Each row was made from one small tree. The marks that hang from a mark follow it in brackets, in alphabetical order. Every link used is in the known rows. Write each row's tree.
Known rows
fusav(duna gebor):   9  -6  14 -18  12   5 -21  10 -15  20 -11  -1 -30  13  15 -13 -19  -5   3 -26   0   9  33  -6 -24  -3  30  20  11  13  -9 -12 -20   9  -4
vizo(fusav(gebor) kadol): -12  11  10   6  -4   6  17  16 -26  19 -12 -20 -35  15  32   2  -4  24   1 -24  22   8  -9 -18 -53   5   8 -16  17  -1  11 -24   0 -13  -8
kabet(kadol(fusi)):  -7 -12   8  -6   5 -10 -16   7   0  12 -11  -3   0   1 -27   4  27 -13   6   6 -26  16 -21  12 -10   1   3   6   1 -12   8  -1  21  -2   1
fusav(vizo(kadol(duna))):  11 -18   8  -1   4  15   1  16 -33  10   5  -9 -18  12  21  12 -10   4  -5 -18  36  -9   0  12  23   0 -11   0   0  12  11  -6  -2  -3  -2
kabet(kadol(fusi giru vizo(fusav))):  -8   9 -10  29   2  -8  13  25   0  -5   2   3  -3 -15  -3 -10  29  -9  21  10 -43 -10 -28  16  -7  20  17 -32   3 -19  12  -2  26  -6  10
fezet(fusi(kadol(giru vizo)) gupina):  -3  -3 -11  20 -26  -2  -1 -43  18 -16  22  20   7  -7   2 -17  -8 -16  -6  10   5  -2 -11  24  16   0 -17 -12  12 -46  -7  42   7  12 -30
gupo(giru kabet):  -6  38  -7  -5  -9   1   4   0   6   1   5 -16  26   7 -22  25  -8  33 -17   7  -5  28   5 -26  -7 -16   0  14  -7  25  -8  -6   7 -14   6
gupo(giru vizo(fusav kadol)):   3  60  -6   6 -14   4  33   6 -11   9  11 -23 -17  13   9   6  -7  37 -12 -15  12  16 -29  18 -25 -14 -14 -19   8   3 -13 -21  14 -28  -1
gupo(giru gupina vizo(kadol)):  21  62 -13   6 -22  -1  21  -1   5  11  21 -19  27  12   5  13 -20  39 -49 -17  21  25 -46  27  -5 -25 -27  12  -1  10 -38 -12  24 -25 -17
duna(fusav(gebor vizo(kadol))):  -3   4  14  17  -2   8  -8  12 -30  12 -16   0 -29   7  17  16   9  13 -10 -36  37   5  14 -12  -7  -7  39   6   5  -2  -5 -30 -38  12   0
gebor(fusav(vizo(kadol(fusi)))):  -6  -9 -17  -9 -20  -4  10  22 -35   5  -9 -15 -23   3   9  -2  -2  -8  -9 -23   8  -2  -5   7  17  -3 -26  37 -29 -24  -5 -17  12  -3 -17
fusav(duna(kadol) gebor vizo):  15 -15  16  11 -13   9 -45   3 -12   7  -9   2 -29  10  15  -1 -15  -6   9 -23  -9  -9  37  -2   3 -12  35  14   4  -8 -10 -38 -20  25 -12
kabet(kadol(duna giru vizo)):   6   2   2  28  21  -5  -8  24   6   5   9   9   6 -12   2   0  24  -8  11  13 -19 -15  -5  41  11  21  12  -9  -4  40  20  23  13  -4  17
fusi(fezet(gupina) kadol(vizo)):   1  -1  -9  15 -26 -14  14 -82  -6  -9  10  12  29  11  -2 -12 -16 -30 -13  -1  16   1 -14  29  -2 -19 -38  -6  13 -54  13  15   1   9  -3
fezet(fusi(kadol(giru)) gupina):  -6  -7  -1   8 -20  -3 -11 -43  17 -10  16  16   9   0  -2  -7  -7 -17 -10  12   3   8  -7   5   7  -3 -13  -2  10 -18  -6  26   5  18 -36
duna(kadol(kabet)):  -7 -10  15  -1  10   2 -24   2  38  -2  -7  -1  12  -3 -22  15  11  22   8  23 -21   1  19 -20  -5  -3  -3  -4  -8  29   5   6   1  -5  10
kabet(kadol(fusi giru vizo)):  -5   4  -9  27   3  -4  -8  21   5  -1   3  10   6 -16 -14  -8  32 -10  12  10 -35  -9 -17  29  16  17  12 -12  -6 -18   7  14  27  -1   6
fezet(fusi(kadol(duna)) gupina):   5 -18   4 -17 -14  -4  -4 -46  17  -8  15   7   4   3  -2  -4 -14 -18 -10  17  26   4 -12  10  -1  -7 -31  -5  18 -19  -1  36   1   6 -24
duna(fusav(gebor)):  -8   7  18  -4  18   0 -11  14   4   8 -26   7 -15   2  -1  22  17   8  -4 -15   7  19  24 -19 -39  -2  42  10   3  15 -10 -12 -40  12   6
duna(kadol):  -5  -7  23   7   2  -1 -33   9  31   3 -14   3   5  10 -17  23  16   8   3  13 -22   9  17   5 -17  -5   0   3 -11  10   5   5   0   8 -13
kabet(kadol(duna fusi giru)):   6  -3   0   5  20  -4  -5  29  12  -2   0   5  15 -14  -9   3  29  -9  12  20 -22  -9 -14  11  13  22  15  -7  -4  38  11   2  20   0  10
fusav(gebor):  -6  -1  12 -16  12   6 -16  13 -10  11 -17   0 -21  11  10  18   5   4  -1 -16  -4  20  22  -7 -40   2  10  16   5   7  -9  -8  -8   3  -5
vizo(fusav(gebor)): -12   6  12 -13  12   2   9  15 -12   6 -17  -7 -30  11  21  12   0   4   7 -15 -13  18  10 -23 -66   4  13  -9  14   5   1 -25  -7  -4   0
duna(kadol(fusi(fezet) giru kabet)):  -4  13 -12  10   0   2  -6  -6  44 -27  -6  13  48 -21 -18  -2  18   5  19  42 -31 -18   4 -30  22   9  -2 -14 -13  11  -1  -8  10   5  17
vizo(fusav kadol(duna giru)):   1   7   5  14  14   9  33  38  -7   5   6 -13 -12   7  34  -4  -3  21   4   3  18 -16 -11  -8 -14  23   7 -31   2  55  25  -7   4 -13  -1
gebor(fusav(duna(kadol(fusi)) vizo)):   7 -20  -9  -7 -21 -10 -18  19  -6  -2 -10  -3 -17  -1  -4 -13 -11 -22   2 -10 -29 -13  20   2  23 -10  -4  39 -30 -19 -14 -23  -2  15 -17
fezet(fusi(kadol(duna vizo)) gupina):   9 -13  -5  -2 -18  -2   2 -49  18 -13  20   9   5  -6   4 -13 -15 -19  -5  15  28  -9 -12  27   9  -3 -36 -13  19 -48  -2  53   2   0 -17
fezet(fusi):  -6 -11   8 -23   6   6 -22   1  11   5  -5   5 -12   5 -12   7   9  -9   6  12  -4  21   5   3 -14  -2 -10  14   4 -19 -17  35  -1   0 -15
kadol(fusi vizo(fusav)):  -8   2  -9 -10   3   6  32  19   0 -12  -6  -4 -12 -11   4  -9   5   0  17   4 -17  -6 -13   1 -21  10  -6 -32   8 -64  -1  11  12 -14   9
fezet(fusi gupina): -12   1   9 -17 -11   0 -23 -15  15   0  11   2 -13   7 -14   2 -14 -13 -11  16  -4  17  -2   0 -14  -2 -20   3   8 -33 -13  31  -3   5 -36
gupo(kabet): -27   0   1 -13  -3   0  -6   1   1   6  -1 -13   6  10 -15  19  -7  28   5   5  -1  27   5 -23 -16 -14   7  12  -5  17   8   2   0  -6   8
kabet(kadol):  -8 -12  20   5  14 -13 -26   3  -6  26  -7  -3  -7  15 -24  14  24 -10   0  -1 -25  24  -6  18 -20  -3   6  16   1  23  15   3  14   0  -1
fusav(vizo):   0 -20  12 -11   9   7 -15   9 -28   4  -4   5 -19  13  -1  21  -1 -14  -2 -21  -8  13  17   4   4  -6  -4  13  -5  -7   1 -11  -6  10  -6
gebor(fusav): -11  -5  -3 -21   6 -16   1  24  -8   9 -17  -6 -14   9  -7  11   5 -11 -11  -8 -22  19  21  10 -26  -2 -23  49 -31  22  -4   7   0  -2 -12
gebor(fusav(duna vizo(kadol(kabet)))):   6 -20 -13  -8  -6  -6   6  14 -42  20   7 -19 -34   8   9 -28 -30  -2  -8 -29  11 -10  16  -5  32  -9  -8  41 -21  22   0 -15  -5  -5  -2

Which tree is each row?
  0 -26  -3 -21   3  -2  -4 -44  14  -2   5   7   7  -4 -16  -4   6  -2   7  10  14  17   0 -13   3 -10 -20  10  14  -9 -11  38   6  -4   3 -> fezet(fusi(kadol(kabet)))
 17 -14 -18  -6   9  -6  34 -67   4 -15   6  12  41  -8   5 -13  -5 -14  11  13  31 -16  -4  10  15  -7 -36  -9  14   3  15  30   1 -11  46 -> fusi(fezet kadol(duna kabet vizo))
  8  -6   7 -31  27   6  15  27  22 -13 -15   5   9 -15 -10  11  15   2   5  14  14  -9   2 -14  -1  11  18 -13  -3   8  -2   9 -25   1  18 -> kadol(duna(fusav) fusi)
  4  -9  -5   7 -12 -16 -14  19  14   8  -9  -3 -13   1  -2 -21 -10  -8  -1  -2 -28 -10  26  28   0  -5  -6  36 -32   1  -3  14  -3   3 -11 -> gebor(fusav(duna(kadol(vizo))))
 14 -16   9 -12   4  10 -26   6 -41  14  -2   2 -42  13  22  -7 -25 -14   4 -40   1   2  35  -3   0  -9  31  23  10  -6 -13 -33 -20  20  -4 -> fusav(duna gebor vizo)
  5 -22  -6 -19  -1 -12  -8  17 -33  12  -4  -4 -33  12   6 -12 -23 -27  -7 -30 -18   1  30  10   9 -11  -6  53 -26  12  -7 -17 -11  11 -14 -> gebor(fusav(duna vizo))
  9 -27   1   5  -1  -7  27 -31 -13   6   2   1 -11  13  12 -26 -14 -10   7 -19   7  -1  -2  17 -13 -11   3 -17  20 -27  14  12   1  -2   7 -> fusi(kadol(vizo(fusav(duna))))
 -3   0  13   2  11   6 -14  11 -19   4 -21  11 -24   3   7  28  12  -4  -3 -29   8  10  28 -19 -17  -6  42   9   1   1 -12 -29 -44  21   6 -> duna(fusav(gebor vizo))
 -6  -5  -3 -19   5   9  17  10  -2   6   3 -17  -1  -8  -5 -12  -1  32   3   4  25  -3 -15 -23  18   8 -13 -12   3 -12   3   6  14 -21   8 -> vizo(kadol(fusi kabet))
 -7  19   9  14 -20 -10 -15 -24  47 -19 -18  12  38  -8 -29   7  16  -8  -6  30 -10  -8  -8 -17  -4  -9  12 -16  -5 -37  -3 -12 -28  21  -8 -> duna(fusav kadol(fusi(fezet(gupina))))
 -1  -6   0   1 -19 -16   6 -83  -6  -4   2  11  29  22  -7  -2 -14 -33 -15  -1  13  14 -13   8 -12 -22 -36   7  14 -20  14  -5   1  15 -13 -> fusi(fezet(gupina) kadol)
  0  -7 -14  -6 -10   9  13 -19 -30  -5   6  -9   7  -4   2  -8  -6   0   5  -6  25 -12 -15 -20  37  -5 -23  -3   3 -33   1 -19   6  -7  14 -> fusav(vizo(kadol(fusi(fezet) kabet)))
 -6  17  -5  19 -31  -4 -13 -28  37 -24  -3   7  32 -11 -15  -6  -1 -11   4  29 -17 -17 -14  17   5  -4 -26 -22  -5 -76   1  12   8   7 -10 -> duna(kadol(fusi(fezet(gupina)) vizo))
 11 -10  -3   9  15  17  12  22 -22  -3  18  -4  -7  -6  21   3 -11  18   2  -8  28 -24   8 -11  47  14   2 -12  -4  51  12  -9   0  -6  15 -> fusav(vizo(kadol(duna giru kabet)))
  3  -4  14  16  26  -9 -13  25   5  10   1   6   6   0  -5  11  23 -10   7  12 -22  -1  -1  20   2  18  18   3  -4  74  20   4  12   3   9 -> kabet(kadol(duna giru))
  4  11   3  -2  40   8  13  29  24 -13  -4  12   8 -28  12  11  13  24   6  11   9 -19  32 -42   2  25  49 -15  -2  90  -3  -5 -40   0  40 -> kadol(duna(fusav(gebor)) giru kabet)
-11  62 -17  -7 -21   1  10  -9   7  -1  14 -17  11   4 -22  23 -12  45  -8   1  -2  35  -9   3 -10 -29  -5  10  -4  16 -21 -14  11 -20  14 -> gupo(giru kabet vizo)
 10  -4  13  -8  23   8  -4  19 -12  -3 -15   8 -16  -5  15  26   8  -3  -1 -17  22  -4  28 -11 -11   3  34   3   4  28  -6 -17 -43  13  18 -> kadol(duna(fusav(gebor vizo)))
  0 -20  -5   2  19  -2  15 -23   8  -5   6  12  21  -1  -4  -2   6   7   2   1   0   2  11 -17  15   1   1  -3   2  48   8   5   8   0  16 -> fusi(kadol(giru kabet))
 14 -15   5  18  -1  13 -10  20 -39  16  16  -2 -28  15  22 -24 -25   0  -5 -32  15 -17  13   8  45   0  27   7  -2  19   7 -20  -9  15 -14 -> fusav(duna vizo(kadol(giru)))
 13 -23  11   2  -4  11 -13   6 -45  25  10 -10 -34  24  14 -19 -30  -1  -7 -35  26  -7   9  10  32 -10  14  13   5  -5   8 -17 -10   9 -15 -> fusav(duna vizo(kadol))
 -9  21 -19  -7   2   1  17 -22  19 -28  14  11  36 -20 -13 -16 -11  -9   1  29 -19 -14  -7 -36  23  12 -13 -19  -2  -2  -3  -8   8   1   9 -> kadol(fusi(fezet(gupina)) giru kabet)
 -5  -5   8  13   4   3 -16   2  37  -7   0   2  11 -13 -17   7   9  24  13  21 -18 -11  15   1   5   3  -5 -16  -9  -4   3  26   3 -13  17 -> duna(kadol(kabet vizo))
 11  11 -11   9  23  11  25  45  30 -28  -3  20  18 -36   7  -2  20   4  10  18   5 -35   5   6  28  27  31 -32 -12   1  -4  25 -24   1  24 -> kadol(duna(fusav) fusi giru vizo)
 10   4  -5  11  25  12  12  36  12 -12  11  14   7 -16  18   3   4   1   8  11  -4 -24  17  26  16  25   5 -15  -9  33   6  32  -3  -4  13 -> kadol(duna giru vizo)
-12  11  -6 -12  -1   8  35  11 -14   3  -7 -24 -22 -11  23 -15  -4  35  12  -6  22  -6 -18 -50 -29  15   5 -34  20 -18   1 -26   9 -26  13 -> vizo(fusav(gebor) kadol(fusi kabet))
 -5   0   1  -2  -1 -16 -13 -23  -4   9 -12   1  19   5 -29  -2  28 -29   8  13 -23  14 -28  11 -10  -5  -9  12   3 -20   8  -6  20   2   9 -> kabet(kadol(fusi(fezet)))
 -8  10 -13 -29   0  -4  16 -37  10 -16   5  -2  26 -11 -22 -12 -15 -11  -1  24  -6  -3 -14 -35   5  -1 -29 -14   6 -31  -2  -2   4  -7  11 -> kadol(fusi(fezet(gupina)) kabet)
 -6  -6  -5   5 -28  -6  12 -52   9 -10  16   4  -8   0   3 -17 -15 -16  -2   6   9   5 -23  14 -18  -8 -30 -26  24 -70   0  34   5  -1 -23 -> fezet(fusi(kadol(vizo(fusav))) gupina)
 -9  21 -13   0  -7   1   6 -14  10 -23   5  14  30  -5  -7  -9  -4 -22  -5  21 -19  -8  -7 -10  10   9 -11  -9  -4 -21  -1 -11   6  14 -14 -> kadol(fusi(fezet(gupina)) giru)
  2 -13  22   1   3  -3  -8  12  13   8  -7  -8 -18  16   1 -10 -12   1  13   3 -28  -2  11 -12 -31  -4  21 -17   5  12  13 -15 -10   3  -7 -> vizo(fusav(duna(kadol)))
 18  61 -17  -1 -14  -2  30  -8  10   5  27 -22  33   1  -1   7 -25  50 -42  -9  22  20 -45   5   3 -21 -28   5   1  24 -40 -11  24 -35   4 -> gupo(giru gupina vizo(kadol(kabet)))
 11  14 -17 -13  -7   3  24 -22  13 -25   9   5  27 -17   3 -14 -18 -25   2  27  11 -26 -18  20  13  10 -35 -25   4 -56   2  23   3  -6  11 -> kadol(duna fusi(fezet(gupina)) vizo)
 -7  -1   2  13   9  -8 -15  22   7   3  -4   6   8  -6 -19   2  34 -12   8  10 -37   4 -14   8   6  13  19   1  -4  13   5  -7  25   5  -3 -> kabet(kadol(fusi giru))
  9 -16   9 -19  37   6  11  11   2  -8   1   4  -1 -15  -7  19   3   8   4   3  17 -12  22 -30  20   4  20 -10  -3  53   2  -3 -40  -4  40 -> kadol(duna(fusav(vizo)) kabet)
 -4   5  -5   9  -1  14   8  31  -3   2   0  -2   1  -2   8  -9   9  19  -1   0  14  -8 -11  -4  21  17   5  -9  -7  -2   4   0  14  -3 -14 -> vizo(kadol(fusi giru))
  4 -12 -19 -14 -10  -1  18  30 -29   2  -5 -15 -17  -3  15  -1  -6  -9  -7 -15  18 -13  -1   8  22   4 -32  32 -27  -5   0  -9   8  -6  -9 -> gebor(fusav(vizo(kadol(duna fusi))))
-17  18 -17  40 -22 -16   0   1  12   4  22  -8  47  -4 -11   7  -2  23 -12  10 -24  16 -39   3   0  -9  17   4  -6  24   1   6  30  -9   6 -> gupo(gupina kabet(kadol(giru vizo)))
  0  -4   7   8 -10  13 -14   9 -46  17  -5  -9 -36  13  30  11  -5   8  -6 -39  29   4  11  -1  -4  -3   5  12   7 -15  -4 -30  -4   6 -10 -> fusav(gebor vizo(kadol))
 -1 -17  -2   0  -5   0  -9 -24  13  -6   1  19   9   1  -1  -2  17 -13   5   6   3  12   2   7   6  -2  -4  11   7  -2 -10  31   5  12 -15 -> fezet(fusi(kadol(giru)))
  5 -14   6 -14  17  -6  -8  16   5   6  -6  -4   7  -6 -18   4  22 -13   9  16 -12   1 -18  14  -1  10  -1  -1   4  13  11   8  20  -7  12 -> kabet(kadol(duna fusi))
  9  -8  22   3  -3   2 -40   6  13  12 -15  -1 -19   9   7  -6 -11   6   8  -8 -12  -1  34  -4 -21  -5  34  13   5  10  -8 -16 -17  15 -11 -> fusav(duna(kadol) gebor)
 -3  17 -13  12  -9   8  13   2  -6  -5  -1  -1  22   1   7 -14   7   2   1   6  17 -11 -20  -1  20   9  -7  -5  -5 -11   7  -5  12   1  -5 -> vizo(kadol(fusi(fezet) giru))
